Every row comes from one small tree of marks. The marks that hang from a mark follow it in brackets, in the order of their numbers. Every link used is in the known rows. Which tree was each row made from?
Known rows:
q10[q333[q520]]: [ 16   3  -4   0  14   0  -3   1  -2   3 -11   3  -1  11  13  13  -2  14
  20 -10  18   5  -4]
q520[q439 q493 q989]: [ 12   7 -13  -2  26  21  14  11   1 -14 -21 -25  -3 -24  49  25  -2  30
  -8  27 -14  11  44]
q333[q520[q439 q493] q820]: [ 33  11 -28 -12  16  32   5  27 -13   2 -23  -5 -17   0  41  12   6  27
  -9  16  -6   9  27]
q333[q520[q989]]: [ 9  0 -6 13 13 15 -3 11 -8 -8 -7 -2 -1 -2 23 22 -8 11 -4  7 12 15 12]
q10[q333[q520[q493] q820]]: [ 33  16 -30 -13   8   8  -2  10 -12  -6 -23  -1  -8  -2  30   5 -11  30
  17 -13  17   9  17]
q989[q520 q820[q439] q944]: [-13  17  -9  27  -9  11   7 -19   0  -7  -3  29 -14  -3  10 -54 -58  -2
 -20  34 -11  10  -7]
q10[q333[q520[q493 q989[q944]] q820]]: [ 29  14 -41  14  14   9   1   5 -18  -9 -24  -5 -12 -10  59  10 -47  39
  26   5  14  20  46]
q520[q439 q493 q989[q820 q944]]: [ -7  17 -17  18  24  20  17   9  -1 -11 -14 -21  -4 -15  57  12 -24  33
 -12  57 -20  15  42]
q820[q439 q493[q520[q333]]]: [  5  -4   9  -4 -16  21  12 -10  -9 -21 -17  18 -23  -3   2   3 -44  -3
  -7   0   2   8  22]
q989[q820[q439] q944]: [-16   7   1  26  -9  -8  -3 -13   5  -3   1  21 -10   6   2 -21 -45  -3
 -10  28 -12  12   2]
q10[q333[q520 q820]]: [ 31  10 -20   1   6   1  -6  11 -15   4 -11   8  -7  12  13   6 -12  18
  24 -21  18   1   5]
q439[q820[q493[q520[q333 q989] q944]]]: [  3  -6 -12  15   6  52  20  12 -18 -27 -17   1 -12   0  35  13 -47   4
  -7  23  16  12  48]
q10[q333[q520 q820[q439]]]: [ 36   7 -16   8  -2  -7 -12   0  -9  -3 -18  25 -16  10   8  -2 -37  13
  17 -24  13  10   9]
q439[q820]: [  5   1 -14   6   9  13  -3  10   0 -14 -10   7   4   6   1 -16   2   6
 -14   9   5   1   3]
q989[q820 q944]: [-20  10  -4  20  -1   0   4  -1  -2   4   7   4  -1   8   7 -13 -21   2
  -3  31  -6   3  -2]
q333[q520[q439] q820]: [ 32   6 -16   2  13  25   2  28 -15   9 -11   5 -14  14  24  14   4  15
  -4   8  -5   1  15]
q439[q520[q333 q493[q944] q989] q820]: [ 12  -7 -25   0  26  68  19  14 -12 -38 -33  10   4 -10  40  31 -35  17
 -11  44   1   8  50]
q520[q333 q439 q493[q944]]: [  2  -6 -18 -12  29  33  23  15  -4   7 -22 -13 -11  -4  39  42  -9  17
  -6  36 -18   3  51]
q493[q520[q333] q820 q944]: [ -8 -10 -27   9   6  41  16   8 -15  10   1   5 -37  13  24   0 -28  -2
   1  15   8  -7  17]
q989[q520 q944]: [ -3   8 -16  16  -2  19  13 -13  -6   3  -3  12 -12  -3  21 -40 -38   1
  -2  20  -7   1   2]
q333[q820[q439 q493[q520[q989] q944]]]: [ 20   1  -4  23 -31  19   7  -8 -17 -17  -3  15 -33  -6  37 -13 -79  -9
   6  -7   8  24  43]
q493[q520[q333 q439] q820]: [  4  -2 -24   1  24  48  20  20 -14   4 -12  -3 -35   7  29   9  -4  19
  -6  24  -8 -16  21]
q333[q520[q439[q820]]]: [ 22  -1 -14   7  30  37   2  27  -2  -5 -20   7  -5  18  24   4  16  16
 -19  28   0   6   9]
q333[q520[q493 q989[q944]] q820]: [ 21   9 -40  15   6  20   0  14 -19  -8 -18  -2 -15 -10  53   7 -40  27
   1  19   4  23  43]
q10[q333]: [  8   5  -2  -1   8 -12   1  -8   2  -1  -6  -4   4   1   5   4  -7  12
  25 -14   8  -3   4]
q333[q820[q439 q493[q944]]]: [ 21  -5  -1   8 -35   0  -1  -6 -11   4  -4  25 -21   4  13 -19 -59 -15
  -1  -7  -3  28  43]

Which tree is each row?
[ 31  -3   0  21 -32  26   5 -13 -19 -26 -17  38 -17  -8  31 -12 -86   2
   6  15 -11  26  54]	q333[q820[q439[q520[q989[q944]]] q493]]
[ 17  -8  -8   2 -22  12   7   3 -19   2 -16  27 -18   3   6   8 -64  -7
  -5  -1  -6  20  58]	q520[q333[q820[q439 q493[q944]]]]
[ 19  -1  -1  -1   8  28  11  15  -2 -11 -21   1  -1   5  23 -11   1  12
 -19  24  -8  14  36]	q520[q439[q820[q493]]]
[  9   3 -21  19  19  41  15  13 -10  -6  -4 -13 -34  -4  51  -3 -13  20
  -2  22  -3  -2  24]	q493[q520[q439 q989] q820]
[  8   1 -40  14  46  45  20  23  -9 -22 -40 -12  -4 -14  56  29 -29  44
 -18  58 -18   8  74]	q520[q333 q439[q820] q493 q989[q944]]
[ 21  -6  22   4 -22  25   5 -18  -4 -34 -19  28  -4 -14  18   2 -52  -3
  -5  10  -4  26  35]	q820[q439[q520[q989]] q493]
[  0  -3 -35  29  30  50  24  15 -19  -1 -14  -7 -39   0  57  15 -41  29
   0  42 -12  -6  50]	q493[q520[q333 q439 q989[q944]] q820]
[  0  13 -27   2  -1  25  16 -14  -3  -5 -14   2 -14 -17  38 -41 -36  13
  -8  28  -8   9  13]	q989[q520[q493] q944]
[-18   7  -4  18   3  18  17   9 -17 -12 -12  -1   5  -9  22  21 -48  18
 -10  41  -4  18  53]	q520[q333 q989[q820[q493] q944]]
[ 10   4  -1   2 -12  32   7   2  -7 -26 -10   6 -12   5  15 -31 -14  -1
 -10   6  15   7   5]	q439[q820[q493[q520]]]
[-14   6 -16  11  14  19  12   3  -3 -20 -20   3  -5 -18  27  30 -53  14
 -21  38  -6  21  48]	q520[q333 q493[q944] q989[q820[q439]]]
[-19  12  -8  32   6   3   5   2  -5  -8   4  -4   2  -5  23   1 -35  12
  -3  35  -4  10  17]	q520[q989[q820 q944]]
[  1  -3 -25  41  -6  18   2 -16  -7 -10  -3  14 -47  -4  42 -32 -69   6
   0  17   0  14  26]	q493[q520[q989[q944]] q820[q439]]
[ -2   4 -21  14   8   7   7  -5  -2 -12 -13 -14  -6 -21  45   5 -35  21
   2  26  -5  18  41]	q520[q493 q989[q944]]
[ 41  12 -22  13  29  16   4  23 -17  -2 -21  -7  -7   2  45  33 -17  37
  22  -1   6   5  37]	q10[q333[q520[q439 q989] q820]]
[-14   8  -6  21  31  48  28  20 -13  -9  -3 -14 -12   3  40  44 -28  13
  -3  45  -8  -8  26]	q493[q520[q333 q439 q989[q820]] q944]
[ 19   8 -24  11  25  44  21  28 -26 -16 -16 -10 -19  -8  35  39 -26  27
   4  13  -8 -17  38]	q493[q520[q333[q820] q439 q989]]
[ 34   4 -13  28  -6  11   1 -18 -13 -25 -19  33 -13  -5  31   0 -84  16
  34   1  -5   7  37]	q10[q333[q820[q439[q520[q989[q944]]]]]]
[ 12   5 -11   9  21  41  12  14  -1 -18 -11  -2 -16  10  25 -12   5  11
 -10  21  -2 -12  -2]	q493[q520[q439[q820]]]
[-12  10  13  21 -30   8   7 -21  -2 -14   1  20 -26   6  15 -38 -61  -9
  -7  24  -2  18   4]	q989[q820[q439 q493[q520]] q944]
[ 27   8 -13   7  -7 -19  -7  -9  -5  -7 -13  19 -11  -1   1 -10 -42  11
  21 -27   3   2  16]	q10[q333[q820[q439]]]
[ 28   5  -7  -6 -19  16  -3  16 -21   2 -10  14 -10   8  14  -6 -14   4
  -4  -8  11  20  21]	q333[q520 q820[q493]]
[ 18 -10   4  12  -7  53  12   2 -10 -31 -14  20   4   2  36  -3 -42  -4
  -4  29   6  24  42]	q439[q520[q989] q820[q493[q944]]]
